Each row was made from one small tree. The marks that hang from a mark follow it in brackets, in alphabetical order. Every link used is in the known rows. Write each row's tree.
In the rows, zero is written as 128.
Known rows
mobi[kipo ripo]: [ 88 157 107 133 163 176 108 125 135 127 118 115 147 133 125  97 112 137
 140 128  82 120 110 113 162 117 129 115 127 147  88 111 129 173 157 130]
dede[kipo[miliz ripo[lomebud zakunol]]]: [142 139 169 139 137 106 124 131  80 126 103 114 158 115  85 127  97 128
 171 107 143 151 163  76 157 100 166 110 147 136  95 204 152  87 183 124]
lomebud[dede[miliz[kipo magug]] ripo]: [163 145 116 160 112 198 104 116  97 124 161  83  83 150 117 158 138 168
  97  94 137 161 110 102 180 119 133  62 119 172 138 165 177 157  78  90]
lomebud[dede[kipo[mobi ripo] miliz[magug]]]: [153 156 140 147 104 167 119 136 105 141 180 125 101 132 104 157  97 152
 129 105 159 180 131  85 192 132 167  91 114 153  72 188 145 140 151  98]
lomebud[dede kipo[miliz ripo[pabaz]]]: [123  77 139 149 153 159 138 111 101 144 106 101 119 162 117 159 112 136
 122  64 128 138 137 112 197 156 151  96 115 139 135 185 138  97  96 118]
ripo[lomebud[dede kipo mobi] zakunol]: [146  16 170 137  61 153 125  88  98  80  98  96 123 126 120 190 106 110
 115  80 111 127 130 128 182 118 133 106 168 175 161 244 205 140 111  77]
mobi[dede]: [122 122 138 145 112 110 141 129 144 146 147 141 123 124 122 125 114 137
 126 112 102 119 110 104 144 120 107  96 126 143 119 115 132 143 134 129]
miliz[kipo magug]: [129 188  96 161 126 166 100 110 116 119 154  95  87 117 121 122 124 159
  96 111 154 128  99 117 142 125 142 116 128 138 126 125 143 147  87 126]
dede[miliz[kipo[ripo]]]: [158 150 114 145 147 166 115 141 109 146 123 110 137 149 114 111 126 158
 129 134 133 174 136 108 121 113 140 123 110 118  94 121 150 120 114 122]
pabaz[kipo[miliz[dede mobi[ripo]]]]: [114 189 111 167 165 204 132  93 133 140 108 106  97 127  96 156  76 126
 167 118 131 133 103  69 150 149 128  74 104 174 109  92 120 138  36 145]
miliz[dede]: [124 149 133 150 135 144 138 122 126 125 142 126 100 121 111 143 126 126
 112 122 126 125 104 115 116 136 121 121 129 132 120 107 129 120  92 140]
lomebud[dede[kipo miliz[magug]] mobi ripo]: [167 113 143 146  85 186  95 107 102 105 156 109  93 157 110 201 123 149
 128  97 131 190 124 100 206 103 142  40 133 183 129 211 194 170 131  73]
pabaz[kipo]: [115 157 107 136 139 159 118 121 130 128 114 120 147 145 130 133 100 134
 143 139 127 116 134 105 123 134 140 132 124 151 122 113 132 143 102 114]
dede[kipo[mobi]]: [128 163 140 128 114 148 118 133 121 121 133 122 137 122 136 152 114 127
 138 136 143 144 121 110 144 133 146 142 115 136  78 150 122 128 156 116]
mobi[dede[miliz[kipo magug]] ripo[lomebud]]: [130 164 112 182 127 167  90 112 109 145 152 102 109  74  90 103 103 171
 121 129 111 147  99  52 185  67 121  56 146 182  83 139 175 152 142 142]
mobi[ripo]: [103 140 118 136 144 146 120 128 127 132 124 123 123 124 121 117 119 132
 141 133 103 129 120 125 138 116 123 101 136 140 110 125 121 148 134 130]
lomebud[dede[miliz[magug]] kipo mobi[ripo]]: [137  87 115 150  90 213 109  95 116 119 144 103  84 130 107 193 111 148
 121  93 106 156 112 119 215 115 143  44 138 182 133 178 186 180 105  87]
ripo[lomebud pabaz[kipo] zakunol]: [104 110 160 155 141 130 109  89 101 118  74 114 163  80 103 123  83 115
 142 138 132  97 147  57 149  89 144 134 176 170 108 201 181  94 121 112]
lomebud[dede[kipo[mobi ripo]]]: [133 130 154 135 114 145 137 145 106 123 150 120 119 166 132 152 101 132
 133 102 139 164 124 116 164 159 152 125 112 145  86 191 121 133 141  96]
ripo[lomebud[kipo mobi[miliz[magug]]] pabaz]: [132  50 140 167 121 156  74  66  91 112  93  91  94  67 111 167 121 120
 110 102 139 139 139  87 243  92 137  83 160 180 122 203 206 141 110  97]
miliz[magug mobi]: [135 167 115 153 121 142 117 103 135 118 148 129  70  91 110 134 107 128
 116 118 173 142 111 114 167 127 133 108 126 151 141 143 138 144  81 142]
zakunol[mobi[dede kipo miliz[magug] ripo]]: [105 153 121 163 119 157  85 118 156 169 161 111  98  83 102 109  84 146
 147  91  74 125  95  82 245 109 111  46 146 197  71  86 132 215 151 111]
ripo[lomebud pabaz]: [118  93 158 152 149 116 109 102 105 116 100 120 140  81 118 112 126 117
 122 138 141 128 134  92 161 103 129 141 155 152 115 190 154  81 143 148]
zakunol[mobi[dede[kipo] miliz ripo]]: [112 138 151 142 120 139  91 130 135 172 136 115 118  92 101 134  93 138
 163 117  74 150 110  85 200 101 102  61 140 184  60 117 123 181 192 109]
zakunol[mobi[kipo[miliz[dede]]]]: [143 169 136 141 120 181 128 119 148 143 146 109 130 122 117 153 107 135
 143  86 123 125  86 108 179 154 129 117 126 154 101  82 104 119 106 147]
pabaz[kipo[mobi[dede]]]: [118 144 128 152  99 148 141 131 155 145 140 127 141 140 142 140  79 134
 151 117 114 113 107  80 161 147 129 112 113 169  95 112 129 154  91 107]
miliz[dede magug]: [121 186 116 171 128 150 125 106 122 123 172 123  67 100  99 142 117 131
  96 108 149 122  93 105 139 130 135  97 139 148 124 110 134 135  80 138]
zakunol[mobi]: [153 130 134 127  96 133 128 134 150 135 137 125 125 117 131 142 117 118
 140 118 141 137 116 145 152 139 126 134 141 153 127 130 116 126 123 130]
mobi[dede[miliz] kipo]: [126 132 136 136 127 148 120 134 155 158 138 140 163 115 112 113 106 158
 137 129  76 135 116  75 167  92 116  89 110 143  81  92 156 160 184 129]
miliz[dede kipo[mobi ripo[lomebud zakunol]]]: [147 147 157 176 111 156 140 118  91 105 124  86 111 110 106 125 100 116
 117 100 151 142 102  88 131 130 143 139 147 152  76 184 161 102  55 114]
kipo[miliz[dede magug mobi]]: [144 183 120 168 129 163 134  91 130 139 161 119  50  92  94 163 103 129
 124  88 179 140  94  91 168 143 136  81 109 151 134 119 126 116  46 159]
lomebud[dede kipo ripo]: [128  94 120 136 113 175 127 130 107 105 114  95 105 187 146 179 131 125
  99  81 108 135 122 152 190 152 131  83 110 176 170 171 165 159  78  91]

Which tree is each row?
[121  60 160 163  95 137 127  97 125 112  95 107 120 141 125 191 106 116
 130  63  85 131 116 111 217  86 120  50 159 181 145 216 209 158  79  77]  lomebud[kipo mobi[dede] ripo[pabaz zakunol]]
[109  76 178 158 122 144 119  82  96 116  85 105 146  99 105 135  88 123
 126 113 119  96 143  54 159 107 136 122 176 183 127 226 182 100 117  92]  ripo[lomebud[dede] pabaz[kipo] zakunol]
[ 71 143 122 149 187 174  95 103 128 134 101 117 150 111 119  96 113 137
 137 126  88 115 112  96 183 102 127 115 140 150  73 141 133 147 157 135]  mobi[kipo ripo[pabaz]]
[170 112 174 138  65 123 141 146 149 154 140 130 135 114 104 163 102 134
 162  92  96 148 131  97 185  82 112  59 150 187 118 168 177 143 125  96]  lomebud[ripo[zakunol[mobi[dede[miliz]]]]]
[137  88 136 149 112 157  73  87 110 111 119 101 116  90 117 131 116 128
 134 112 120 140 131  84 223 103 132  88 156 178 101 156 187 178 145 100]  ripo[lomebud[mobi[kipo miliz[magug]]]]
[129 104 127 148 109 215 100  95 126 118 148 114 108 131 107 151 106 159
 137 102  89 155 101  99 211 106 133  49 142 175  99 159 171 193 144  91]  lomebud[dede[miliz[magug]] mobi[kipo ripo]]
[ 98  89 180 156 124 131 126  97 106 120  91 108 142  61 113 121 100 102
 154 119 126 113 136  80 183  89 136 119 175 170  76 237 160 102 136 118]  kipo[mobi[ripo[lomebud pabaz zakunol]]]
[126 163 115 178 108 168  87 110 138 169 167  88  70  85 102 116  98 160
 127  87  97 135  84  85 213 110 104  52 151 191  87 100 129 203 102 108]  zakunol[mobi[dede miliz[kipo magug] ripo]]
[ 85 129 140 155 172 167 105 114 143 166 116 131 159  92  98  98 102 155
 146 131  56 132 110  53 197  67 110  68 132 159  52 123 160 155 187 138]  mobi[dede[miliz] kipo ripo[pabaz]]
[106 141 127 157 180 154 110 112 134 131  98 132 125 129 116  97  95 116
 133 116 140 158 120 106 188 123 140 140 115 142  91 162 143 127 109 146]  miliz[mobi[kipo[ripo[pabaz]]]]
[135 157 111 158 133 160  84 102 106 145 139  82  83 100 115 119 128 154
 106 114 136 132 119  93 163 121 126  97 128 140 114 114 149 166 100 104]  mobi[miliz[kipo magug]]
[133 213 104 180 144 192 125  84 131 134 141 109  66 108  92 162  76 133
 140  98 175 129 100  61 170 148 145  82 109 168 131  99 131 130  18 148]  pabaz[kipo[miliz[dede magug mobi]]]
[114 108 163 147 135 120 125 110 106 119  97 114 128 120 113 141 125 114
 133 101 118 122 144 106 164  92 132  96 161 153 129 210 174 117 107 103]  lomebud[ripo[pabaz zakunol]]
[130 118 144 150 170 124 136 120 114 157 112 123 136 139 110 122 120 132
 158  99 143 147 147  96 171 134 149 111 124 117 108 162 120  80 117 141]  kipo[miliz ripo[pabaz]]
[138  82 138 138 102 141 132 120 117 100 101 112 119 156 119 172  99 114
 146  85 117 148 147 150 161 119 156 111 149 136 137 192 181 144  90  82]  lomebud[kipo[ripo[zakunol]] mobi]
[122 164 103 144 158 188 125 101 135 149  94 108 126 135 114 141  76 132
 187 131 134 129 126  84 166 141 136  90 102 166 118 115 118 143  70 138]  pabaz[kipo[miliz[mobi[ripo]]]]
[154  57 177 134  80 117 125  95 108  93 100 118 142  96 114 149 114 107
 148 115 126 134 139 115 144  91 130 119 177 154 136 216 184 119 129 101]  ripo[lomebud[mobi] zakunol]
[141 106 170 141 108 129 123 117 130 125 108 108 128 109 122 156 117 108
 144  87 130 132 135 122 189 102 130 103 172 172 129 211 163 112  95 102]  lomebud[ripo[pabaz zakunol[mobi]]]
[ 76 127 135 170 182 163  60  80 101 140 103  97 119  50  96  83 112 134
 130 124 105 118 131  51 243  76 132  75 162 184  61 160 168 163 174 127]  mobi[kipo miliz[magug] ripo[lomebud pabaz]]
[112 181 102 157 141 162 111 103 134 123 145 122  68  91 105 127 100 124
 132 122 151 142 112 116 180 114 132  87 133 165 124 147 134 163  87 145]  miliz[magug mobi[ripo]]
[ 89 117 172 170 177 141 112 100 110 151  97 114 119  95  80 107 101 121
 128  92  88 126 129  62 166  99 130  98 147 138  57 143 166 140 121 102]  mobi[kipo[ripo[pabaz zakunol]] miliz[dede]]
[106 158 137 171 192 165 129 111 117 148 119 118 128 138 100 118 110 137
 139  84 122 141 107  74 175 135 147 109 118 125  76 122 125  95 104 153]  mobi[kipo[miliz[dede] ripo[pabaz]]]
[129 148 137 143 150 115 104 142  88 114 116 129 147 131 106 111 107 124
 136 139 145 167 147 101 143 106 153 135 132 143  90 181 145 109 184 137]  dede[kipo[ripo[lomebud]]]
[149 130 135 152 105 148 118  84 106 112 106  95  93  57  95 166  84 116
 130  83 176 123 134  90 212 106 165  94 139 172 154 203 179 118  84 135]  ripo[lomebud[kipo[miliz[magug mobi]]] zakunol]
[117 171 123 158 169 169 139 128 121 143 137 119 130 157 106 120 109 140
 142  89 119 142 110  97 162 153 144 106 104 125  92  88 115 123 106 141]  mobi[kipo[miliz[dede] ripo]]
[159 155 120 142 117 155 111 106 135 140 145 136  85  75  98 142 110 138
 127 133 170 160 124  95 168 100 137  94 114 151 123 141 162 134 106 140]  dede[miliz[magug mobi]]
[112  97 153 140 145 148  89 106 129 163 102 110 117  80 107 124 114 116
 158 123 105 138 133 100 204 111 109  92 161 170  85 147 128 136 135 113]  zakunol[mobi[miliz ripo[pabaz]]]
[153 117 181 160 112 123 166 123  96 132 126 111 125 108  99 143  99 101
 162  84 156 134 134  78 162 141 156 112 145 145  92 190 141  79  87 125]  kipo[miliz[dede] mobi ripo[lomebud zakunol]]
[134 117 156 147 115 150 134 114 120 147 135 112  95 103 123 153 129 112
 131 116 126 133 115  95 152 149 109 108 115 146  83 103 129 147  83 109]  kipo[mobi[miliz[dede]]]
[114 145 128 148 128 145 120 115 164 136 130 137 121 115 126 112  91 132
 128 112 102 133  90  97 179 122 108 107 102 157 108 111 138 172 121 144]  miliz[mobi[dede kipo]]
[122 166 139 161 123 132 125 131 139 156 160 141 127 104  80 105  75 163
 143  92  95 136 128  60 187  74 150  62 141 150  74 140 178 166 161 110]  mobi[dede[miliz[magug]] kipo[ripo[zakunol]]]
[151  77 187 156 111 137  85  81  97 139  81  74 130  40 102 125 113 118
 128 109 131 128 137  69 184  89 119 126 183 172  90 199 175 101 125 100]  ripo[lomebud pabaz zakunol[mobi[miliz[kipo]]]]
[140 190 140 163 115 159  85 108 120 143 166 107  62  71  89 165 105 136
 117 105 142 150 103  85 182 119 130  84 143 173  81 109 133 154 129 116]  zakunol[mobi[miliz[dede[kipo] magug]]]
[117 100 187 165 140 124 142 101 102 151 108 114  96  87  96 138 106 106
 137  88 125 136 136  69 167 119 131 102 145 140  57 176 151 116  79  88]  kipo[mobi[miliz[dede]] ripo[pabaz zakunol]]
[ 81 111 156 144 138 137 108 111 138 165 109 112 140  92  96  98  92 138
 157 106  30 101 122  71 186  81 105  53 146 164  64 115 156 211 176  91]  mobi[dede kipo miliz ripo[zakunol]]
[114 176 137 164 115 142  81 118 134 171 165 113  82  71  89 137  83 148
 150 104  99 145 103  77 225  92 114  42 148 192  68 120 132 194 178 108]  zakunol[mobi[dede[kipo] miliz[magug] ripo]]
